Each row was made from one small tree. Brackets hold a mark, then the marks that hang from it, in alphabetical order. Every link used is in the known rows. Write each row's tree.
Known rows
{U D M {V {Z {G T} S}}}: 91  373  -84  -8  103  87  -303  -173  152  862  528  -70  -26  37  109  52  -195  75  -168  -386  41  248  195
{G {T S} {Z M}}: 246  -38  100  264  -56  19  -81  -492  53  245  -83  -97  39  191  7  -166  102  331  -3  104  -62  -328  -100
{G T}: 65  -105  -7  146  -9  -120  107  -252  202  50  47  -32  -121  143  74  -72  60  114  -60  -26  -111  -124  38
{U D {M {T G S}} {V Z}}: 221  295  9  197  67  214  -499  -37  -53  734  612  48  4  147  -14  86  -222  -168  -173  -269  41  85  15
{V {Z M {S T}}}: 169  386  -21  -35  -39  94  -57  -239  235  189  -16  -248  117  -93  -56  -185  -11  216  -14  65  -10  9  25
{U D {M T} {V {Z G}}}: 163  431  -90  142  175  7  -599  50  -120  546  602  -67  -43  109  -44  212  -114  -117  -111  -402  -71  263  129
{Z M {S T}}: 19  382  78  37  -174  79  151  -26  318  -11  -202  -325  -50  91  -135  -338  119  172  167  -4  48  -196  43
{U D M V}: 24  286  91  83  135  32  -241  144  -64  434  420  112  -171  -64  -84  128  -77  -140  -100  -425  76  181  294
{G S {T Z}}: 264  -98  -112  108  36  94  -3  -566  321  137  53  -57  219  413  133  -110  -140  159  -159  -86  -71  -422  95
{G S T}: 101  -73  -87  59  15  -53  173  -541  393  -7  37  -57  38  225  73  -56  -96  264  -171  5  -24  -337  -70
{V U}: 39  66  -41  -147  13  -142  -161  283  24  -148  134  -108  83  -150  56  -112  -3  -64  18  -22  287  -4  10
{S {T {G Z}}}: 312  -137  -11  53  -145  -13  -252  -379  180  283  -187  -112  90  166  -240  -87  27  -372  66  -63  -5  115  53
{G T {Z M}}: 157  23  34  157  -36  -73  -129  -502  6  132  -60  -44  -12  196  -115  -125  199  254  113  -63  -247  -140  87
{D {U {M {T G S}} V}}: 172  224  -57  54  160  125  -59  233  -203  357  166  -181  -58  46  -118  -33  -57  -276  29  79  148  -135  -13
{D U}: -30  103  -156  -145  110  -30  78  111  -214  -1  -63  -247  -45  -125  -100  24  62  -88  72  146  27  -35  -110
{U D M {V Z}}: 120  338  21  26  211  58  -373  -32  -107  581  564  122  -40  -187  -42  208  -163  -113  -215  -378  34  298  298
{D {U M}}: -26  218  -76  30  187  74  96  186  -284  264  63  -210  -75  -109  -177  39  28  -173  -49  109  66  46  135
{S T}: 256  27  44  124  -19  -167  -54  -73  229  -128  -149  -182  -87  -1  -161  -8  86  -257  -44  -42  50  -9  112
{S {T {Z G}}}: 366  27  -67  176  -66  -85  -327  -90  176  179  -192  -282  138  282  -54  -18  -1  -315  19  -184  -3  -45  187
{G {Z M S}}: 18  181  51  -107  -44  180  -108  -245  -36  150  -142  -119  151  92  -116  -221  101  278  171  30  -37  -72  1
{U D {M T} {V {Z G S}}}: 97  480  -104  38  163  106  -476  48  12  591  595  -159  -28  150  18  86  -132  -24  -96  -346  -23  205  111
{Z G S}: -102  134  -145  -177  -139  122  11  -23  223  381  -83  -266  126  232  173  -152  -91  191  108  -6  100  31  -182
{S {T {G {Z M}}}}: 254  13  16  90  -212  7  -247  -358  157  268  -228  -135  72  167  -294  -136  75  -243  160  -98  -62  65  56

Write each row's tree
211  335  -167  -20  269  47  -221  131  -189  246  162  -281  86  179  -100  52  -76  -225  28  -77  81  -123  136 | {D {U {M {T {Z {G S}}}} V}}
248  358  54  241  214  101  -461  58  -99  462  629  -11  -41  23  -11  167  -161  -76  -259  -220  69  -8  57 | {U D {M {T S}} {V Z}}
193  339  -56  -52  305  161  -96  271  -208  180  182  -249  11  88  -104  -78  27  -246  64  9  80  -142  240 | {D {U {M {T {Z S}}} V}}
-2  202  -48  12  -51  152  -427  186  -67  393  429  -222  48  206  -113  -160  -6  -194  -5  -194  190  61  68 | {V {U D {M {T {G {Z S}}}}}}
35  -7  -138  46  -131  145  -142  -205  139  32  104  -71  93  455  -73  -88  -90  -57  52  -1  -96  -199  -231 | {M {T {G S}}}
187  72  -72  159  -41  114  18  -551  296  109  9  -79  199  435  70  -181  -101  317  -46  -137  -109  -480  111 | {G S {T {Z M}}}
133  247  -51  122  -121  162  -265  -203  -34  294  149  -80  151  132  -1  -97  -85  187  34  99  -117  -99  -225 | {V {Z {M {T G S}}}}
67  -56  -69  -16  -99  202  -242  -207  14  165  54  -86  104  444  -98  -180  54  -110  162  61  -140  -64  -146 | {M {T {G {Z S}}}}
147  242  37  196  50  250  -514  93  -115  612  521  95  -31  427  -104  -1  -102  -355  31  -497  -71  32  307 | {U D {M {T G Z}} V}
167  340  -261  -119  -87  -148  -323  -244  206  244  218  -304  283  -17  145  -121  -149  370  -19  -83  127  -36  -139 | {V U {Z {G S T} M}}
30  -27  -39  -47  -242  213  -249  -368  -85  497  -94  89  173  224  -151  -172  -15  -28  237  -91  -121  100  -40 | {T {G {Z M}}}
149  351  -252  -264  110  53  -165  -148  -104  93  91  -184  113  -56  -121  -31  -81  -29  157  49  1  -87  -166 | {D {U {V {Z {M {T {G S}}}}}}}
220  311  -157  -74  256  84  -209  83  -246  392  295  -127  7  -72  -156  32  -48  -285  21  48  1  126  101 | {D {U {M {T G}} {V Z}}}
118  287  -278  33  29  -71  -471  -195  144  651  556  -269  210  14  109  75  -248  122  -311  -260  184  164  7 | {V {U D M} {Z {G S T}}}
175  -38  -142  106  -97  285  -320  -241  64  166  104  -59  285  650  -5  -139  -122  -159  89  -93  -116  -298  -62 | {M {T {G S} Z}}
-127  411  49  52  -116  176  89  99  115  -166  0  -268  -38  319  -53  -331  142  333  245  48  -88  -302  -106 | {Z {M T} S}
-17  217  76  446  26  168  -237  175  -110  354  443  -163  -159  301  -96  82  -30  -68  -210  -160  19  -134  -27 | {U D {M {T S}}}
112  342  -63  98  17  15  -247  -126  -110  -4  184  -105  77  16  -81  -23  42  219  43  31  -197  -1  -63 | {V {Z {M T}}}
145  131  -108  88  -22  150  -307  54  40  83  68  -290  187  596  99  -168  12  -32  146  -42  -111  -207  -41 | {M {T {Z G S}}}
100  399  -229  36  -49  21  -332  -311  48  168  142  -241  235  217  10  26  -115  336  26  -29  -144  -30  -242 | {V {Z {G S} {M T}}}
86  289  -146  128  18  53  -527  266  -37  256  463  -305  140  321  -17  -13  -105  -150  -89  -330  209  -83  92 | {V {U D {M {T {Z {G S}}}}}}
286  281  -80  94  249  77  -220  286  -265  345  157  -295  44  165  -33  23  -43  -246  29  7  129  -161  69 | {D {U {M {T S {Z G}}} V}}
182  324  -95  -137  345  -4  -85  99  -251  358  224  -115  1  -323  -111  94  -63  -174  -97  43  88  176  201 | {D {U M {V Z}}}
183  319  -68  156  122  41  -503  202  -130  322  641  -222  93  -103  26  47  -124  -54  -289  -79  244  61  -28 | {V {U D {M {T S}}} Z}
14  211  33  256  -261  184  -82  11  13  115  7  -125  4  386  -56  -230  16  159  227  45  -90  -327  -269 | {Z {M {T G S}}}
185  347  -280  -256  129  -102  -79  -244  -3  206  42  -280  107  -128  5  20  -84  167  87  10  5  -73  -120 | {D {U {V {Z {G S T} M}}}}
296  -8  40  309  29  187  -267  94  -77  -28  96  -151  163  458  113  -107  -23  -72  -25  103  13  -456  -125 | {M {T S Z}}
224  283  -66  75  208  -7  -405  216  -125  129  487  -154  147  -158  -19  -4  -58  -115  -213  24  187  144  177 | {V {U {M T}} Z}
123  104  31  140  -86  144  69  -274  223  230  14  -115  77  394  120  -334  58  241  77  -92  -167  -347  196 | {G {T {Z M S}}}
134  -92  38  93  -280  346  -176  -355  -20  633  -134  20  258  238  0  -210  -125  95  101  82  86  -164  -277 | {T {G {Z M}} S}
260  419  -56  -211  -5  -54  -217  -123  239  254  27  -166  121  -98  58  -98  -79  147  138  -139  62  132  55 | {U {V {Z G M {S T}}}}
